What can hang from each mark:
zade: bikovus dasu kovolor puvef
kovolor: zade
puvef: zade
dasu: fedaz
silol: noku pinutev
fisab: bikovus
bikovus: fisab zade
noku: zade
nolev: fedaz

Each row was made from one small tree. The marks that hang from a mark follow it in brackets, in alphabetical order. Every link used is in the known rows. Write each row's tree.
Known rows:
puvef(zade): [ -0.6 -10.0  -7.9  -0.1 -29.4   0.1 -26.4  17.0   2.7  -5.6  -5.7  10.3
  38.1  -2.6 -11.9  50.4 -26.8  30.8 -18.9 -30.2 -16.2 -23.6 -11.3  -1.3]
zade(bikovus dasu kovolor puvef): [ -7.1  -2.7 -29.8  -0.9  -8.3   4.4 -26.1  24.8  -3.0  -9.8  36.5  -4.7
  27.8  13.3 -14.8  47.7  30.3  12.3  16.2   5.1  -2.1  -8.7 -20.0  -0.3]
zade(dasu(fedaz)): [-27.3  -7.3 -25.9 -15.8 -24.6  10.6 -24.0  20.8  13.6  -1.1  15.1  11.9
   0.4   7.4   9.5  64.4  -6.0  25.7  -2.9 -20.2  -7.0  35.9 -26.8  -7.8]
kovolor(zade): [-17.2  -2.6 -19.2   0.6 -25.1  14.4 -43.2  19.7  18.0   5.5 -12.2  -5.0
  28.8  -1.1   6.9  53.9 -32.1  19.5 -12.4 -28.6 -13.9 -10.2 -18.4 -23.5]
silol(noku(zade(dasu puvef)) pinutev): [ -2.9 -10.4 -15.9  -7.6 -16.5  16.0  -8.1  47.3  31.7  10.7   7.6  12.2
  24.0   6.3  12.0  41.5  -3.5  12.9   3.1 -28.4 -26.1  -8.0 -10.6 -11.0]
bikovus(fisab zade(dasu(fedaz) kovolor puvef)): [ -5.8   3.3 -30.5  10.3  -2.8  13.7   0.2  12.1 -39.3 -17.0   3.4   3.0
   8.0  10.2  11.1  56.9  12.6   7.0  13.2 -19.6  13.1  20.8 -17.4 -24.6]
bikovus(zade): [  5.5   6.9 -17.5  14.2 -21.6   0.0 -27.5  -0.3  -5.4  -4.2 -11.5   0.4
  28.9  -1.4  -1.7  47.4 -23.4  30.7 -14.7 -27.2 -14.6  13.7  -2.1  -9.3]
puvef(zade(bikovus kovolor)): [  3.5 -19.4 -14.4  -0.1 -15.7  -4.1 -33.4  16.6  -3.4  -3.6  16.7  11.1
  47.3  11.6 -31.0  52.1   4.3  26.9  -8.3 -10.4 -12.9 -37.9  -6.5  -8.8]
silol(pinutev): [-11.7 -13.7 -13.5  -9.0 -20.7  12.1 -40.7  20.0  23.1   1.7 -19.2   6.9
  13.1  -6.1   5.9  50.6 -24.1  24.7 -14.8 -19.1 -26.5 -12.7  -2.9  -1.7]
fisab(bikovus(zade(puvef))): [ 10.1  17.8 -25.3  29.8 -18.2  -3.6 -13.7   0.5   7.8  -1.5 -23.4  -4.3
  41.2  -7.0   1.3  42.9 -19.5  21.1  -5.9 -26.5  -7.4  11.7 -11.2  13.9]
nolev(fedaz): [ -2.4  -1.4 -19.9   2.4 -36.8   4.4 -28.4  -1.9  17.6  10.4 -27.5  15.8
  17.9   0.5   3.8  60.7 -17.8   1.5  -1.0 -22.6 -23.0   0.5 -10.8   4.9]
fisab(bikovus): [-13.8   0.0 -22.7   8.6 -26.0  -4.7 -27.6   7.0  36.8  10.1 -18.3  10.2
  36.8  -8.0  -0.4  53.5 -22.9  22.4 -10.1 -30.2 -18.9   4.9 -20.8  19.6]
bikovus(fisab zade): [  3.5   9.5 -14.5  11.8 -19.0   0.5 -15.5  -7.8 -25.8 -12.5 -24.4   2.7
  25.8   1.6   9.9  48.9 -26.5  20.2 -12.1 -32.9  -9.6  -1.1  -3.3  -4.8]
noku(zade): [ -1.0   1.4 -13.4   6.8 -27.7   9.0 -16.6  16.3  25.1   4.7  -2.0  19.0
  46.5   6.1  -1.4  52.7 -17.2  11.9  -4.3 -37.1 -18.6  -2.5 -21.3 -14.4]
bikovus(fisab zade(dasu kovolor puvef)): [  3.9   9.8 -25.2  14.4  -3.2   6.0  -2.4  13.0 -38.0 -21.3   6.7  -7.7
  23.7   1.4   4.2  45.9   9.7  10.0  14.5 -15.5   7.2  -5.8 -14.9 -11.3]
silol(noku(zade(dasu)) pinutev): [ -9.3 -16.7 -14.7 -17.3 -18.3   9.7 -16.5  42.3  42.5  16.9   7.1  19.0
  21.3   5.5  11.2  47.3 -13.0  25.6  -4.4 -30.6 -34.6  -3.1  -7.2 -14.9]
silol(noku): [-14.6 -18.0 -12.8   6.2 -31.7   0.6 -30.5  18.6  21.4  20.3  -4.0  19.7
  25.2   3.7   0.7  44.1 -13.8  20.4 -17.8 -34.6 -28.1   4.4  -7.6  -0.3]
zade(bikovus dasu(fedaz) kovolor puvef): [-18.6 -10.4 -34.0  -5.6  -8.2  11.9 -22.6  26.0  -5.1  -4.2  35.3   5.3
  10.8  22.3  -8.4  58.9  33.6   9.8  14.7   0.7   5.2  16.4 -24.4  -9.2]
puvef(zade(bikovus dasu(fedaz) kovolor)): [-12.5 -22.2 -25.3 -20.2 -12.7   1.4 -24.2  25.4  -4.5  -6.0  35.4  14.0
  20.7  20.3 -21.5  64.6  14.6  32.6  -0.4  -5.8  -3.9  -2.2 -16.9 -15.9]
bikovus(fisab zade(dasu(fedaz) puvef)): [ -6.7  11.9 -26.5   1.6 -12.3  10.8   0.7   8.1 -37.1 -19.6  -6.4   0.1
   1.8   9.9  22.8  55.4  -7.4  13.0   4.7 -26.4   9.7  31.0 -17.6  -9.7]
puvef(zade(bikovus(fisab) dasu(fedaz) kovolor)): [-14.6 -19.0 -22.0 -20.6  -6.8   0.6 -13.3  18.8 -27.0 -13.3  22.0  21.0
  17.9  24.0 -10.8  64.4  10.0  21.2   2.9 -12.6   1.9 -17.8 -19.4 -13.8]
fisab(bikovus(zade(dasu(fedaz) kovolor puvef))): [ -6.0   6.3 -39.4  17.3  -4.4   4.0  -6.6  14.7   4.8  -0.2   6.9   1.8
  20.4   2.7   0.8  58.7  11.6  21.1  12.0 -15.9   7.1  40.2 -21.6  -6.4]
fisab(bikovus(zade)): [  5.4  12.3 -23.5  19.9 -19.8  -9.3 -23.1  -4.4  18.6   4.3 -23.5   1.5
  39.3  -8.0   1.4  49.4 -29.4  34.4 -13.6 -30.3 -17.3  19.3  -8.0  10.8]

Which tree is each row?
[-16.7 -13.9 -19.6 -20.2 -27.4   5.3 -19.3  26.7   2.7  -7.3  12.9  14.3
  12.4   5.4  -0.9  64.0 -16.1  36.0  -9.6 -25.3  -7.1  11.3 -21.9  -8.6]
puvef(zade(dasu(fedaz)))
[-26.8   2.7 -30.7 -19.5 -10.3  19.6 -17.4  21.9 -22.9 -12.6   3.8  -5.1
   5.5  25.6  22.6  60.6  -4.3   2.1   7.2 -14.9   9.5   1.1 -27.3 -19.8]
kovolor(zade(bikovus(fisab) dasu(fedaz) puvef))
[-11.0   5.5 -20.5  -0.2 -14.6  13.7 -26.7  11.4 -20.6 -10.4 -15.1  -9.2
  30.5  16.1  11.9  46.8 -17.4  -2.3  -1.8 -19.5  -0.8 -33.5 -16.7 -12.2]
kovolor(zade(bikovus(fisab) puvef))
[-14.9  -7.2 -24.4 -12.1  -6.2  -3.3 -22.7  13.0 -14.5 -11.7  23.6   7.2
  24.5  15.7  -5.2  54.3  15.9  12.4  12.4  -5.7  -5.9 -17.9 -18.6  -0.3]
zade(bikovus(fisab) dasu kovolor)
[ 12.1   5.0 -21.9  31.8 -11.4  10.3 -18.8  10.9 -17.3  -6.6  -1.1  -4.5
  37.1  -1.7 -10.5  43.5   7.1  13.1   1.3 -16.8  -1.5  -0.1  -5.3 -17.1]
bikovus(zade(kovolor puvef))
[-10.1  -1.2 -26.6  -3.2  -5.2   3.2 -14.0  20.6 -25.4 -18.4  22.7  -0.9
  25.5  15.7  -3.8  49.1  25.3  -0.5  19.8  -3.7   2.9 -21.6 -21.7   3.1]
zade(bikovus(fisab) dasu kovolor puvef)
[ -2.4  -7.4 -23.8  13.0 -12.6   7.5 -29.0  18.1  -1.8  -2.4  14.4   0.8
  37.5  13.5 -18.8  46.8  21.7   3.1   5.5  -3.0  -4.6 -17.9 -13.2  -2.4]
zade(bikovus kovolor puvef)
[-20.3  -1.0 -30.3 -14.6 -18.6   8.8 -20.7  18.6  -1.7  -7.5  22.3   3.3
   4.8  21.6   4.2  56.9  14.5  14.4   7.5  -4.3   0.2  26.8 -24.0   0.6]
zade(bikovus dasu(fedaz) puvef)
[  1.0   5.2 -25.1  -0.9  -3.2   8.2   2.8  24.4 -13.6 -14.7  26.4   8.5
  43.5  22.6  -4.8  50.5  26.5  -7.8  26.1 -13.2   2.5 -25.9 -27.4 -13.1]
noku(zade(bikovus(fisab) dasu kovolor puvef))
[  7.9  -1.8 -21.1  15.7 -10.7  11.6 -13.8  22.5   7.0   1.4  18.9  11.4
  57.0  20.8 -19.4  48.0  20.7  -3.9  13.1 -14.1  -4.9 -23.9 -17.6 -15.9]
noku(zade(bikovus kovolor puvef))
[-23.6   1.1 -33.0 -16.8 -14.8  20.5 -31.1  28.5  -1.2  -4.0  16.4 -10.0
   6.5  22.9  10.6  59.5  -1.6  14.7   4.6  -6.4   4.1  16.8 -26.2 -22.1]
kovolor(zade(bikovus dasu(fedaz) puvef))
[ 10.4   9.6 -29.0  36.0  -8.0  -0.7 -15.5   6.9   6.8   3.7 -12.1  -3.0
  45.8  -6.8  -9.5  44.6   0.5  17.3   3.4 -20.6  -2.0   4.4 -10.3   1.7]
fisab(bikovus(zade(kovolor puvef)))
[ -6.8 -14.8 -19.2  -5.8 -17.4  -0.6 -22.8  33.1   3.3  -9.0  26.0   5.0
  35.5  -2.6 -19.9  54.4  -0.2  33.0   0.7 -15.4  -9.2 -23.0 -19.6 -11.1]
puvef(zade(dasu kovolor))
[  4.3  16.7 -24.8   9.5 -18.9   4.5 -15.7  16.5 -14.3 -16.4   9.0 -15.5
  21.3  -0.6   4.0  44.2  -7.4  27.0   2.9 -16.0  -2.5  19.6 -12.6  -1.6]
bikovus(zade(dasu puvef))
[ -9.7   4.2 -28.7  -4.1 -18.5   6.0 -19.3   9.1  -5.5  -6.9   9.6   2.9
   2.1   7.2   8.5  62.1 -11.9  36.7  -5.3 -22.2  -3.8  48.9 -13.3 -17.2]
bikovus(zade(dasu(fedaz)))
[  9.9  15.6 -15.5  20.9 -15.9   6.3  -7.6  -1.8 -35.6 -17.3 -24.7  -3.3
  28.3   1.5  11.9  42.2 -17.1   7.3  -4.4 -30.5  -1.4  -5.4  -6.1  -1.9]
bikovus(fisab zade(puvef))
[-10.5   0.3 -38.0   8.5  -6.4  -2.0 -14.8  11.0  15.6   6.7   7.5   6.8
  17.9   1.1  -2.3  64.1   2.7  33.5   5.3 -19.5  -2.2  43.4 -18.5  -9.3]
fisab(bikovus(zade(dasu(fedaz) kovolor)))
[  1.6   1.6 -27.8   9.2 -10.6   0.4 -24.3  14.7  -5.2  -7.2  21.6  -6.7
  24.7  -0.8 -10.1  51.9   5.3  33.9   4.4 -11.7  -6.9  14.4  -9.6 -17.0]
bikovus(zade(dasu kovolor))
[-20.5  -7.4 -31.2  -8.1  -3.3  10.8  -9.8  18.8 -27.5 -13.1  19.8  11.3
   8.7  24.2   1.9  59.5  29.1  -2.8  17.1  -5.8  10.1   1.7 -25.2  -9.0]
zade(bikovus(fisab) dasu(fedaz) kovolor puvef)
[ -1.3   5.0 -24.7   5.7  -4.8   0.5 -12.3   6.4 -27.9 -17.4   7.9   0.2
  23.2   1.3   3.1  52.2   0.5  20.8   7.2 -19.7  -1.9   0.5 -11.0 -16.3]
bikovus(fisab zade(dasu kovolor))
[ -3.8   4.5 -21.3 -13.8 -18.0  -1.1 -17.7  20.3  19.7  -4.0  31.3   8.1
  39.3  20.3  -5.9  55.0   0.8  20.5   8.1 -15.7 -15.9   2.9 -20.9  -6.0]
noku(zade(bikovus dasu))
[ -9.9  -2.1 -28.7   0.6  -5.0   7.3  -8.5  10.0 -28.6 -11.8   4.5  10.7
   5.3   9.7   8.7  63.2   4.2  20.2   5.3 -22.1   4.5  25.3 -15.5 -26.7]
bikovus(fisab zade(dasu(fedaz) kovolor))
[ -7.0 -13.8 -12.8 -27.7  -8.4   2.2 -10.9  31.0  15.2   6.1   4.6  23.2
  21.7  22.5  13.9  46.5  -7.3  14.4  -0.5 -24.7 -32.9 -22.8  -4.3  -7.6]
silol(noku(zade(bikovus(fisab) dasu)) pinutev)
[-14.5  -8.6 -27.9 -14.5  -3.7   9.1  -1.4  17.7  -6.4  -4.5  25.2  27.4
  26.2  31.4   1.2  66.9  19.9   1.8  16.3 -19.8   1.7   3.5 -27.9 -26.3]
noku(zade(bikovus(fisab) dasu(fedaz) kovolor))
[-12.7  -3.7 -27.3   7.0 -13.9  11.0 -19.5  32.5   4.3  -7.4  25.6  -3.5
  25.1  -1.9  -8.4  49.4  18.0  11.3  15.8  -9.5  -0.6  -4.6 -25.1  -5.9]
zade(dasu kovolor puvef)
[-17.8 -10.5 -28.1  -4.4 -14.0  16.5  -9.1  32.7  24.0   6.8  27.6  25.5
  25.9  13.9  -1.5  69.0  13.1  12.4  12.5 -25.3  -3.6  21.4 -31.2 -33.5]
noku(zade(dasu(fedaz) kovolor))
[  0.3   7.5 -33.3  13.7  -8.9  -9.4 -18.8  12.3  18.4  -0.1  10.4  -2.9
  35.4  -7.4  -8.0  53.8  -1.9  36.6   6.8 -16.2  -9.4  18.9 -15.1   1.3]
fisab(bikovus(zade(dasu kovolor)))
[ -6.2   4.1 -15.3   2.7 -16.7   3.6 -17.3   3.9 -23.5 -13.9  -9.2   4.5
  29.5  15.2   3.8  44.9  -1.9  -2.9   1.6 -18.1  -5.1 -23.8 -14.1  12.7]
zade(bikovus(fisab) puvef)
[-27.4   0.5 -31.7  -9.7 -20.1  26.6 -25.4  34.2   3.5  -2.4   6.1  -8.1
   4.7   7.2  19.1  61.8 -13.1  13.8   4.8 -19.9   4.1  20.9 -31.2 -28.0]
kovolor(zade(dasu(fedaz) puvef))
[ -3.0  -3.6 -26.1  -6.8  -9.4   2.3 -17.8  25.7  18.5   0.1  40.9   9.9
  44.5  19.7 -16.3  56.1  20.3  15.0  16.1  -9.7 -12.9  -7.2 -22.6 -17.6]
noku(zade(bikovus dasu kovolor))
